Each row comes from the steps of one walk. Every step used is in the known rows, and no mark comes twice. Write the walk behind each row, first mark first.
Known rows:
femam/litabe: [-29   2 -17  -6   9  25   2  19   4   4 -21  -4  -8  -7  -9   4  -8   9
  14 -34  33  13   5   1 -13  13 -17 -16 -18  11  -3  19  -6 -22   9]
kepar/paziros/kule/topo/daduv: [-31 -25   3  15  25  52  -9  16  23 -14  37   0  -6 -19 -19  24 -16 -16
   9 -39  16  28 -42  22  -3  19 -15   5 -43  37  -3   5  39 -61   6]
zokud/paziros/kule/topo/daduv/nugis: [-18 -28 -13  42  -1  42  15  10  58  25  12   6  42 -31   5  27  14 -15
 -12 -50  -4  21 -37   6  13  37   4   6 -26  28   1  58  30 -46  16]
zokud/paziros/kule/topo: [-28 -23 -13  28   6  44  19  19  41  18   2  -2  30 -23   4  15   8  -1
 -12 -52 -26  25 -36   7   5  46  -3  18 -29  19  -4  50  22 -40  18]
paziros/kepar/tode: [  8 -37  -6  12  29  16  13  15   9  11 -31  -3   5   3 -24  44  18  -5
  10  -9  -6  -1  -6  -3 -12 -11  23 -13   8   6  26  35  -1 -17 -12]
femam/litabe/tode/kepar/paziros/kule: [-24  -5 -28   4  29  31  10  16 -31  31 -14  12   8  -3  12  23 -26  19
  26 -31  29   3 -12  24  -3  37  -1 -26 -17   5   0  22 -34 -43  28]
zokud/paziros/kepar: [ 10 -31 -24  15  -8  16  25  23  15  22 -48 -17  28  -3   2  62  13  18
  23 -19 -31   4 -36  16   4  13   4   6   7  21   2  50  20  -8  11]
tode/kepar/nugis: [-11  20 -28  26   7   5  20  13  -7  37  10 -14  38  28  44  50  20 -11
  13 -17  -4 -29  26   3   5   3 -15  -1 -12  -8  20  53 -27 -27  10]
litabe/tode/kepar/femam: [ 12  -1  -5  40  17  -9   6   2  -7  44  41  29   7  41  19  23  16  -3
   4  -8  13 -37   8  -7  18  18  -7 -28  20  21  29  22 -38 -23  16]
paziros/kepar: [ -1 -14 -13   7  17  13  -3   9  10  16 -24 -17   5  16 -11  48   4  14
  11 -14 -12   6 -17  -2  -2 -15  10  -6   0  34  17  33   9   2   2]
femam/kepar/nugis: [  3   6  -8  42  -6  35  20  -2  -2  24  13 -24  -8   3  22  57  12   2
  26 -27 -35   0  28  -7 -10   0 -31 -23 -13  26  14  56  -3  -1  19]
kepar/paziros: [  8 -20   0   5   5  17   6  22  -4 -12  -1 -19 -16  -7 -16  40   1   7
  34  -5   6 -12 -11  15 -11  18 -33  15  -8  21   1  -8  21 -38  -2]
femam/kepar/tode: [ 24 -30   1  39   9  47  27   6   3   6   2  -5 -28  10 -20  26  32 -22
  21 -23 -20  15  32  -4 -13   9  -4 -14   4  14  16  39 -11  -2   1]
tode/kepar: [ -2   9 -25  19  10  11  14  14   2  25   8  -8  21  48  20  27  23 -14
   8 -17   1 -10  17   5  14   6  -2  15   0   9  14  30 -24  -7  10]
topo/kule/paziros/kepar: [-12 -22   2   2  -2  34  19   5  -7   6 -29   8   9  14  -1  -7 -20   1
   1 -38  24  28   6  14  15   6  -4  -3  -8  53  12  -5   8 -28  -5]
zokud/paziros/kule/topo/daduv: [-28 -25  -8  31   3  52  16  19  40  15  18   8  30 -24   8  20   1 -16
  -9 -56  -7  34 -52  14  12  36   9   2 -32  25  -3  50  34 -45  19]
topo/kule/paziros: [-13 -16  11   2 -10  35  28   1  -8   4 -10  12   4   7   4 -29 -15  -5
  -4 -41  32  20  21   2  13  20 -13   5 -10  41  10 -14   5 -36  -6]
tode/litabe/femam/kepar: [ 39  12  17   9   1  18  21  16  -7  38 -11  12 -78  45   6  -5  16  16
  15 -25 -13   1   7 -11  -9  11 -24  26   6  72  19  11  21  39  26]
tode/kepar/paziros: [  6  -6 -25  10  13  15  10  26 -11   8   1 -15   8  39   8  45  19  -9
  38  -9   4 -18   3  26   9  15 -22  25  -6  12   3   8 -11 -30   2]
litabe/femam/kepar/topo: [ -1 -11  30   1  -8  16  19 -13  36  22  12   8 -47  40 -11  32  29  -5
   6 -33  -7   4   1  11   5  20 -68  16   4  77  -4  43  16   6  33]
kepar/tode/litabe/femam: [ 38 -18  29   4  19   9  35  24   3  26 -18  25 -47   8 -15 -18  27 -11
   2 -11  12 -18  11 -19 -24  19  -1  15  12  10  33  10   7 -11  -4]
paziros/kule/topo: [-45  -2   1  24  33  49  -4   3  45  10  41   1   8  -8  -8 -13  -6 -12
 -31 -52  -8  36 -18 -12   1  25  -4  11 -44  26  12  31  11 -39  12]
litabe/femam/kepar/paziros: [ 31 -10  25   0  -4  24  18 -14   9  20   8   3 -56  31 -22  52  23  -5
  35 -17 -18  13  -4  17   2   8 -72  23  13  78  -5  29  30   8  14]
litabe/femam: [ 14   7  33 -14  -3  -3  20 -15  29  34  12  16 -23  23 -10  18  19  -7
  -6 -18   4   0  -9 -11   6   3 -48  25  16  54  10  34  23   3   8]
daduv/nugis: [ 20  -6  -4  37   2  -3   8 -12  43  25   2 -14  24  -3 -12  23  34  -1
  -6  -6   9 -28  26 -29  -3   8 -24   9   9  13  22  33  -7 -16   1]
zokud/paziros/kepar/topo/daduv/nugis: [-10 -51 -20  30 -13  15  12  22  47  12 -41 -10  37  -7   4  71  25   7
  20 -26   2 -15 -43  27  10  21  -3  -4  -1  30  -1  58  23 -31  26]
femam/kepar: [ 12  -4  -4  35  -3  42  13   1   2  10  11 -17 -26  23  -4  30  16  -4
  21 -29 -29  20  20  -5  -3   5 -15  -3  -3  44   8  34  -2  19  17]
femam/kepar/topo/kule/paziros/zokud: [-28 -41   1  27 -14  54  17   1  22   8 -21  -7 -17  32   4  14   9  14
  17 -53  -3  25  22  33   0  38 -27  14 -28  57  18   3  -2 -33  37]
litabe/tode/kepar/paziros: [ 20  -5  -9  21  19   1  24  17 -35  35  28   5   9  17  17  41  -4  11
  26   1  23 -39   1   6   8  32  -1 -10  11   6  24  18 -39 -37  26]
litabe/tode/kepar/topo/kule: [-23  -1   0  23  12   9  26  10 -17  45  43  14   0  33  31   8 -13   3
 -14 -21  46 -35  13   3  18  36   1 -27   5  15  21  16 -58 -46  48]
topo/kule/paziros/zokud: [-14 -22  10   3  -9  39  27  -6   5  24 -25  10  20  13   6 -14 -11  14
   7 -44  23  30  15  16   1  21   0  25 -16  38  38 -21  11 -49  -1]

Which walk is each row?
[-13 -11 -31   2  21  15  13  18 -27  43 -23   9  16   6   6  41 -15  33
  40 -22  37  -7   0  26 -12  36   1 -10 -13   0  24  12 -35 -52  34] => femam/litabe/tode/kepar/paziros/zokud
[-16   2  -7   3  14  14  15  14 -17  29   0  11  -3 -24  -1   8 -25  22
  14 -23  46  -7   4  -5 -13  27  -1 -38  -6   5   9  26 -27 -29  28] => femam/litabe/tode
[-33  -2   9  28  16  24  -8  23  46  -6  88  14 -11  -5 -21   5   7 -39
 -23 -39  59  11  -9  -9   7   3  -3 -11 -32  41  14  24  21 -45  13] => kule/topo/daduv
[-20 -15  -1  25   7   1 -19   5  11  14  12  36 -22  14 -17   3   8   4
  14 -26  27 -10  -5  -2  -3  11 -35 -54   3  31   6   3  -5 -28   2] => kepar/femam/litabe/tode
[-23   0 -37  22   7   7 -18  16  15  15  -4  19  -2  61   0  18  35 -20
  18 -30  10  -2  13  21  14   1 -32 -15  -4  22   1  14 -17 -18  -4] => tode/kepar/femam/litabe
[ 19 -12  24   0   3  39  16 -21  11  27  -1   8 -44  25 -17  47  14  -5
  26 -29 -36  34 -21  18   5  14 -60  23   1  78  -7  38  34   7  15] => litabe/femam/kepar/paziros/kule
[ -9 -23  -8  35  18  63  -1   5  10  -4  21 -18 -35   7 -20  37   2  -6
  27 -42 -33  37  -6  21  -5  25 -33   6 -35  52  -5  21  15 -20  21] => femam/kepar/paziros/kule/topo
[ 29  17  25  -7   5   0  21  20   2  33 -12  14 -62  29   6 -16   8  17
   0 -18   6 -12  -2 -17 -11  13 -21  30   8  51  23   4  25  23  20] => tode/litabe/femam
[ -5 -25 -11  23  11   2 -30   2  32   8 -18   5  -9  40 -24  45  25   1
  13 -17 -20   5 -25   2   5 -28 -15 -24   9  49  15  19  22   0 -14] => paziros/kepar/femam
[ -3 -10  -3  42  11  -3  18   9   7  40  41  18  30  19  31  34  10  -7
  -5 -11  52 -51   3  -1  19  33   9 -28   8  13  30  40 -46 -45  45] => litabe/tode/kepar/topo/daduv/nugis
[-20 -28  -1  29  24  42 -12   8  35  -7  31  -1   8 -24 -23  30  -1 -15
   7 -34  16  16 -31  18   0  22 -22   9 -39  35   2  12  33 -64   3] => kepar/paziros/kule/topo/daduv/nugis
[-15   8 -28   6  21  12  15  18 -25  37  -1  14   9   9  14  17 -14  14
  15 -23  47 -11  11   6   2  29   3 -33  -4   2   9  31 -47 -28  32] => femam/litabe/tode/kepar
[ -2 -40 -28  24  -4   6   3  20  12  28 -48  15  12   2  -4  58  13  23
  34 -24 -13  -2 -43  21   6  18 -10 -34  11  33  -3  43  12 -19  12] => zokud/paziros/kepar/femam/litabe/tode
[-41 -22 -14   9  -2  23  18  21   8   7  -7   2  15  52  26  -2  13 -14
  -3 -42  34 -12  20  31  23  37 -22  16 -17  26   2   5 -30 -50  23] => tode/kepar/topo/kule/paziros
[-13  -2 -29   3  22  13  12  24 -36  27  -5  10   0   2   6  30 -16  19
  34 -19  49 -17   3  20  -4  36 -11 -28  -7   1   1  19 -39 -41  31] => femam/litabe/tode/kepar/paziros
[ 11 -43   5   4  -8  17  19  11  23  11 -56   1  61  -6  15  16  17  35
  36 -21  -8   5   3  19  -9  45   4  62 -18  28  53   3  18 -44  -3] => kule/paziros/zokud
[-20  -6   1  43  14  12 -10  12  63   6  80  11   5  -9 -26  12  22 -39
 -25 -31  65  -5   6 -23   8   6 -13 -10 -25  39  18  33  14 -45  12] => kule/topo/daduv/nugis
[-33 -17   1  32  -8  54  13   0  16   2  14 -14 -50  35  -7  10   5  -8
   1 -50   5  19  22  15   4  16 -34 -20 -18  50  -7  12 -10 -14  38] => femam/kepar/topo/kule
[ 34 -16  30   7   2  24  33 -17  19  32   7  19 -45  25 -25  34  40 -23
  11 -22 -17  14  14  -1  -2   5 -44   9  20  50   9  48  10  10   7] => litabe/femam/kepar/tode
[ -7  -3 -23  33   5   3 -15   9  22  20  13  16   6  69   7  21  44 -25
  10 -19  -8 -14   9   9  19  -7 -29   0   8  25  12  15 -12 -12 -10] => tode/kepar/femam
[ 21   1  23   7  -1  16  16  21   5  27 -16   8 -82  44   7  -6  16  16
  11 -30  -5  -8   3   1  -8  25 -35  22  -1  71  12   7  15  25  38] => tode/litabe/femam/kepar/topo
[ -9 -25  -4  37  16  73  -3   6  12 -11  35  -7 -31   2 -18  41  -3 -16
  31 -47 -13  45 -22  29   0  17 -21 -10 -37  61  -4  25  30 -22  18] => femam/kepar/paziros/kule/topo/daduv
[ 13   8  -7  26  19  -1  28   8 -23  49  34  11  21  25  29  27   1   7
   1  -5  19 -36  12 -11  12  26  16 -16  16   7  32  36 -50 -21  29] => litabe/tode/kepar
[-47 -25  -4   5  11  24  -1   6  20   9 -18 -14 -19  30 -10  27 -12   9
 -11 -36  18   6 -14  16   4  -4  -9 -19 -12  44   4   9  -2 -27  25] => paziros/kepar/topo/kule
[ 32  20  16  13  -1  12  27  13 -11  47 -12   7 -68  30  21  11  11  14
  18 -25 -20 -12  12 -11 -14  10 -34  13  -1  62  22  27  20  28  29] => tode/litabe/femam/kepar/nugis
[ 25 -22   9  21  22  20  30  40  -5   9 -22   6 -37  -1  -9 -20  23  -6
   5 -12  13 -24  21 -17 -29  19  26   3   1 -13  37   0  -5 -17  -8] => kepar/tode/litabe
[ 32   2  18   5   8  37  14  14 -10  28 -24  10 -77  32   3   1   1  18
  26 -29 -31  16 -16  11 -12  19 -31  29  -7  73   9   4  36  25  24] => tode/litabe/femam/kepar/paziros/kule
[ -6 -40   5   4   6  37  28   7 -13   5 -33  16   4   8 -13  -8  -8  -9
   3 -36  25  23  14  12   9  10   5  -8  -4  32  19  -2   2 -40 -14] => topo/kule/paziros/kepar/tode
[ -9 -23   4   8  18  44   1   5   2  -6 -12 -15  -1 -16  -5  27 -14  10
  26 -24 -21  17 -34  20 -11  22 -17  17 -26  17  -2   3  27 -38  -4] => kepar/paziros/kule
[-34 -32  -8   6  14   9  -9  19  31   1 -28 -20   2  18  -7  46   4  18
   4 -21   2 -10 -26  11  -2   7  -6  -6 -11  34   9  30   4 -21  20] => paziros/kepar/topo
[-38 -31  -1   8   8  22 -14  18  31  -5 -10  -8   1  18  -2  53  -1   0
   7 -28  25   0 -45  20   4  -6  11 -23 -16  45  10  36  17 -24  24] => paziros/kepar/topo/daduv
[-26 -34   5  27 -13  53  17   6  11  -9  -5  -7 -33  29   1   4   8  -2
  11 -52   6  17  25  24   8  37 -38  -7 -21  60  -4   8  -7 -20  28] => femam/kepar/topo/kule/paziros
[-52 -33  16   3 -12  28  17  15  24 -15  -7   2  -6   8   5 -24  -5   0
 -14 -47  41  -6   6  24   9  44 -32   2 -25  39   0 -14  -2 -60  20] => kepar/topo/kule/paziros
[  0 -24 -27  22  -9  10  29  18   6  31 -46 -19  38 -16  22  84  10  22
  27 -20 -33 -12 -28  13  -2   6  -6  -7   1  12   6  68  19 -21  12] => zokud/paziros/kepar/nugis
[ 36 -24   0  41  12  45  29  25 -14  12 -14  -1 -57  17  -9   3  28  -7
  24 -22 -21   4  33  -5 -22  16   9  -7   0  18  25  19  -9  13  11] => femam/kepar/tode/litabe
